Each row was made from one small tree. The marks that hang from a mark follow it in brackets, in the order of their numbers. Every link used is in the known rows. Write each row's tree.
Known rows:
Q_572[Q_779[Q_140 Q_988[Q_431]] Q_895]: [ 0.65 -1.16  1.02 -3.49  0.61  0.90 -0.52  0.62  2.98 -0.11  0.90 -0.20
  3.07 -0.62 -1.49 -2.75 -0.68  1.34  1.15  1.55  0.32  4.18  1.48 -0.50]
Q_895[Q_572 Q_988[Q_431[Q_75[Q_298]] Q_779[Q_140]]]: [-0.41  1.03 -1.44  1.71  2.97 -0.78  1.20  0.46  2.63  1.05  0.63 -0.01
  2.61  2.48 -0.80  1.21 -0.63  2.60  0.21 -3.30  1.30  6.78 -1.12 -1.51]
Q_225[Q_75[Q_298 Q_779[Q_572]]]: [-0.68  0.44  1.57 -4.02 -1.21  1.00  1.59  0.38  0.17  0.98  1.68 -1.66
  2.06  0.61 -3.54 -0.84 -1.59  0.36 -1.10  0.61 -1.77 -0.26 -1.21 -1.69]
Q_225[Q_75[Q_298 Q_779[Q_140 Q_988[Q_431]]]]: [-0.86 -0.35  3.94 -1.95 -0.36  0.38  1.77  1.75  2.50  1.13  1.30 -1.08
  3.69  1.14 -3.98 -2.30 -2.66  0.74 -1.61  3.14 -1.91  2.61  0.66 -1.33]
Q_225[Q_75[Q_779]]: [-0.18  2.11  1.09 -2.10 -0.29  1.65 -0.04 -0.58 -0.28  0.78  1.61 -1.67
  2.39  1.01 -1.64 -1.06 -1.93  0.34  0.00 -1.60 -1.79  0.25 -1.16 -2.39]
Q_298[Q_75[Q_779[Q_140]]]: [-0.87  0.72  0.86 -1.22 -1.58  0.37 -1.52 -0.23 -0.35  0.89  2.94  0.03
  1.81  1.17 -0.19 -3.09 -0.17  0.87 -0.94  0.35 -0.28  0.19 -0.01 -1.84]
Q_140[Q_895[Q_988[Q_431]]]: [-0.44  1.38 -1.78 -1.41  2.94  1.88 -1.31 -1.01  2.63 -0.21  0.47 -0.63
  2.79  0.51 -0.32 -0.77 -0.25  1.98  0.83  0.67  1.06  4.28  1.08 -2.79]
Q_298[Q_75[Q_779[Q_572[Q_895]]]]: [-0.37 -0.30 -0.62 -4.44 -0.04  1.63 -1.67 -0.12  1.14  0.41  2.59 -0.34
  1.50 -0.12  0.00 -2.02  0.96  1.57 -1.04  2.81  0.11  1.47 -0.64 -2.09]
Q_572[Q_779]: [ 0.28  1.63 -0.52 -1.58 -0.92  1.65 -0.86 -1.28 -0.85  0.02  1.85 -1.95
  1.69 -0.03 -1.13 -1.37 -0.54  0.31  1.38 -4.73  0.12  0.14 -0.93 -1.18]
Q_431[Q_75[Q_298 Q_779[Q_140 Q_572[Q_895] Q_988]]]: [-0.08 -2.57  1.16 -4.27  0.51 -0.30  1.30  1.49  3.09  0.57  1.47  0.10
  1.32 -0.06 -2.06 -3.14  0.25  1.02 -0.54  6.68  0.45  2.27 -0.36 -0.72]
Q_140[Q_895[Q_988[Q_431 Q_779]]]: [ 0.21  1.10 -2.20 -1.30  2.90  1.55 -1.50 -0.78  2.49 -0.19  0.35 -0.52
  3.27  0.33 -1.17 -1.08 -0.50  2.59  0.86 -2.10  1.15  6.11  0.75 -1.90]
Q_895[Q_988]: [-0.09  2.34 -1.26 -0.35  3.29  2.12 -0.82 -1.48 -0.63  0.13  1.71 -2.05
  1.32  0.92 -0.36  0.28 -0.70  1.37  0.95 -2.57  0.61  2.63 -0.64 -2.22]
Q_75[Q_298 Q_779[Q_140 Q_572[Q_895] Q_988[Q_431]]]: [-0.98 -2.66  2.42 -4.12  0.28 -0.05  1.48  2.25  3.70 -0.01  0.72 -0.11
  3.00  0.10 -4.70 -3.26 -0.55  1.58 -1.16  7.36  0.14  3.54  1.07 -0.93]
Q_140[Q_895[Q_988[Q_431[Q_75[Q_298]] Q_779]]]: [ 0.08  0.76 -3.07 -0.63  3.01  0.86  0.24 -0.39  4.11  0.42  0.59 -1.37
  2.68 -0.01 -0.82 -0.52  0.22  2.59 -0.01 -1.39  1.49  6.00 -0.33 -1.78]
Q_298[Q_75[Q_779[Q_140[Q_895] Q_572]]]: [-0.89 -1.43  0.47 -5.00 -2.53  0.03 -2.39  0.06  1.20  0.65  2.26  2.53
  1.80  0.54  0.15 -4.39  0.62  0.99 -0.70  4.41  0.20  0.15  1.23 -1.65]
Q_988[Q_431[Q_75[Q_298]] Q_779[Q_140]]: [-0.07  0.19 -1.56  0.26  0.33 -1.03  0.67 -0.30  3.41  1.12  1.02 -1.34
  2.96  0.66 -1.04 -2.11 -0.60  1.44  0.65 -1.91  0.73  3.40 -0.45 -0.98]
Q_225[Q_75[Q_779[Q_572[Q_895[Q_988[Q_431]]]]]]: [-0.27  0.14 -0.78 -5.76  2.20  2.00  0.10  0.91  2.99  0.63  0.52 -0.42
  3.36  0.03 -1.68  0.71 -1.13  2.65 -0.29  2.94 -1.01  6.06 -0.20 -2.33]
Q_895[Q_140 Q_572]: [-0.43  2.62 -0.56  1.28  2.86  0.39 -1.01 -1.36 -0.99 -0.11  0.71  0.88
  1.38  2.67 -0.12  2.06 -1.04  1.28  0.81 -3.90  0.66  0.72 -3.18 -2.99]
Q_225[Q_75]: [ 0.37  2.38  0.18 -2.08  1.45  1.78 -0.56 -1.92  0.01  0.96  1.62 -1.96
  1.98  0.75  0.49 -0.32 -2.01  0.17  1.19 -2.80 -1.54  0.17 -0.58 -2.24]
Q_298[Q_75]: [-0.17  1.96 -0.73 -0.46  0.98  1.83 -2.27 -2.04 -0.08  0.85  3.27 -1.86
  1.32  0.76  2.02 -1.31  0.00  0.76 -0.20 -2.11  0.19  0.15 -0.55 -2.38]
Q_431[Q_75[Q_298]]: [-0.17  1.70 -1.41  0.46  1.42  0.75  0.77 -1.57  1.39  0.72  1.98 -3.06
  0.97  0.51  0.08 -0.80 -0.01  0.29  0.50 -1.54  0.57 -0.23 -1.66 -2.14]

Which tree is each row?
[-0.58  1.95 -2.42  0.82  2.36  0.37  0.96  0.57  1.82  0.56  0.71  0.33
  2.07  1.64 -0.81  4.43 -0.25  2.74 -0.67 -4.67  1.25  5.55 -4.04 -2.25]	Q_895[Q_140 Q_572[Q_779] Q_988[Q_431[Q_75[Q_298]]]]
[-0.29  0.28 -0.38 -5.94  2.95  1.06  2.03  1.21  0.62  0.10  0.21  0.53
  1.77 -0.47 -3.44  2.87 -1.04  3.01 -1.74  1.48 -1.58  3.93 -2.71 -1.82]	Q_225[Q_75[Q_298 Q_779[Q_572[Q_895[Q_140 Q_988]]]]]
[ 0.00 -0.95 -0.93 -2.71 -0.55 -0.65 -1.57 -0.36  2.14  0.91  0.92  0.47
  3.37  0.89 -1.22 -2.82 -1.17  1.38  1.66 -0.67  0.66  3.53  0.63 -0.76]	Q_988[Q_431 Q_779[Q_140 Q_572]]
[-0.73  1.00 -2.96 -1.07  3.72  0.59  1.59  1.02  3.66 -0.15  0.16 -0.59
  2.47 -0.13 -2.27  2.27  0.47  3.60 -1.65  1.66  0.90  5.94 -3.26 -2.74]	Q_572[Q_895[Q_140 Q_988[Q_431[Q_75[Q_298 Q_779]]]]]
[-0.98 -1.79 -1.01 -3.82 -0.60 -0.92  1.53  1.24  4.75  0.52  0.54  0.09
  2.62 -0.09 -2.19 -2.37  0.61  1.66 -0.24  5.72  0.59  2.88 -0.22 -1.59]	Q_988[Q_431[Q_75[Q_298 Q_779[Q_140 Q_572[Q_895]]]]]
[-0.46  2.27 -1.61  0.16  2.29  1.03 -0.79  0.24  0.19 -0.06  0.45  1.20
  2.64  1.96 -1.15  3.79 -0.96  2.76  0.19 -5.45  0.97  5.60 -3.02 -2.36]	Q_895[Q_140 Q_572[Q_779] Q_988[Q_431]]
[ 0.85 -1.23 -1.07 -4.78  1.06 -0.28 -0.83 -0.69  1.14  0.06  0.56  0.71
  1.97 -0.36 -0.99 -2.67 -0.20  1.74  2.06 -0.12  0.39  2.87  0.60 -0.31]	Q_988[Q_779[Q_140 Q_572[Q_895]]]
[ 0.55  0.70 -2.63 -2.66  3.02  0.65 -1.80 -0.74 -0.83  0.42  1.01  0.91
  1.71  0.66 -0.89  1.58 -0.94  2.85  0.72 -3.94  0.86  4.83 -2.99 -1.09]	Q_895[Q_140 Q_988[Q_779[Q_572]]]
[-0.89 -1.16 -0.18 -5.14 -0.74  0.61 -2.23  0.51  0.79  0.67  2.16  2.67
  1.60  0.57  0.13 -2.70  0.63  2.02 -1.13  4.08  0.48  2.90  1.18 -1.55]	Q_298[Q_75[Q_779[Q_140[Q_895[Q_988]] Q_572]]]
[-0.46 -0.01 -0.87  0.38  0.98 -1.41  0.63  0.05  4.20  0.54 -0.10  1.34
  2.89  1.92 -0.72 -1.63 -0.08  1.73  0.70 -0.78  1.24  3.85  0.16 -1.70]	Q_988[Q_431[Q_75[Q_298]] Q_779[Q_140[Q_895[Q_572]]]]
[ 0.23  0.56  0.52  0.09  0.73  1.38 -1.16 -0.13  1.52  0.86  2.55 -1.77
  1.60  1.32 -0.16 -2.55 -0.56  0.08  0.05  1.44  0.71  1.69 -1.93 -2.04]	Q_431[Q_75[Q_779[Q_988]]]
[ 0.07 -1.40  3.39 -5.15 -1.00  0.43 -0.63  0.95  0.58  1.49  1.92  0.88
  2.44  1.22 -1.65 -2.88 -2.52  0.19  0.07  3.71 -1.66  1.48  0.22 -0.87]	Q_225[Q_75[Q_779[Q_140 Q_572 Q_988]]]
[ 1.11  0.14  0.75 -3.29  1.62  2.34 -0.56 -0.31  0.76 -0.44  1.64 -1.78
  1.60 -0.91 -1.18 -1.79 -0.29  0.85  0.99 -0.87  0.18  2.40 -0.12 -0.72]	Q_572[Q_779[Q_988] Q_895]
[-1.18  0.13 -2.59 -1.63  1.27 -0.03  0.52  1.21  2.88  0.87  1.02  0.25
  2.37  0.88 -2.19  1.88 -0.08  2.77 -1.63  1.92  1.16  4.86 -3.75 -2.39]	Q_895[Q_140 Q_988[Q_431[Q_75[Q_298 Q_779[Q_572]]]]]
[-0.11 -2.35  1.83 -5.21  0.13  0.76 -1.78  0.98  1.64  0.75  2.81  1.27
  1.65  0.19 -0.10 -3.68  0.25  1.49 -1.17  6.12  0.00  2.65  0.71 -0.92]	Q_298[Q_75[Q_779[Q_140 Q_572[Q_895] Q_988]]]
[-1.20 -0.33 -1.23 -1.39 -1.33  0.17  0.69  0.61  3.61  1.03  1.75 -1.73
  2.63  0.88 -2.16 -1.64  0.05  0.84 -0.75  2.69  0.92  1.74 -1.71 -2.30]	Q_988[Q_431[Q_75[Q_298 Q_779[Q_572]]]]
[ 0.59  1.38 -3.35 -1.61  5.28  1.11 -0.89 -0.40  2.05 -0.46 -0.29 -0.01
  3.11 -0.22 -1.29  2.13 -0.51  4.14  0.48 -2.99  0.97  7.69 -1.95 -1.85]	Q_572[Q_895[Q_140 Q_988[Q_431 Q_779]]]
[-0.07  1.45  0.11 -1.48 -0.35  1.32 -0.91 -0.91 -0.03 -0.55  0.75  0.71
  1.69  1.28 -0.80 -0.90 -0.07  0.50  1.38 -3.61  0.68  0.51 -0.25 -1.92]	Q_140[Q_895[Q_572[Q_779]]]
[-0.71  0.39 -0.97 -0.20 -1.31 -0.49 -0.66  0.09  3.17  1.08  1.25 -0.23
  3.05  1.42 -0.31 -2.86 -0.41  0.85  0.76  1.80  0.69  2.25 -0.61 -2.28]	Q_988[Q_431[Q_75[Q_779[Q_140]]]]
[-0.81 -2.04  2.20 -2.79 -1.24 -0.03 -1.23  1.44  2.52  0.82  1.55  0.64
  3.28  1.56 -2.58 -3.87 -1.43  0.76 -0.04  5.35  0.37  3.10  0.69 -1.28]	Q_75[Q_779[Q_140 Q_572 Q_988[Q_431]]]
[ 0.27 -1.18 -0.74 -3.88  3.69  0.95 -1.70 -0.02  3.51 -0.03  0.54  0.77
  2.68  0.08 -0.42 -0.05 -0.77  2.31  0.44  4.23  1.05  4.43 -1.29 -2.06]	Q_779[Q_572[Q_895[Q_140]] Q_988[Q_431]]
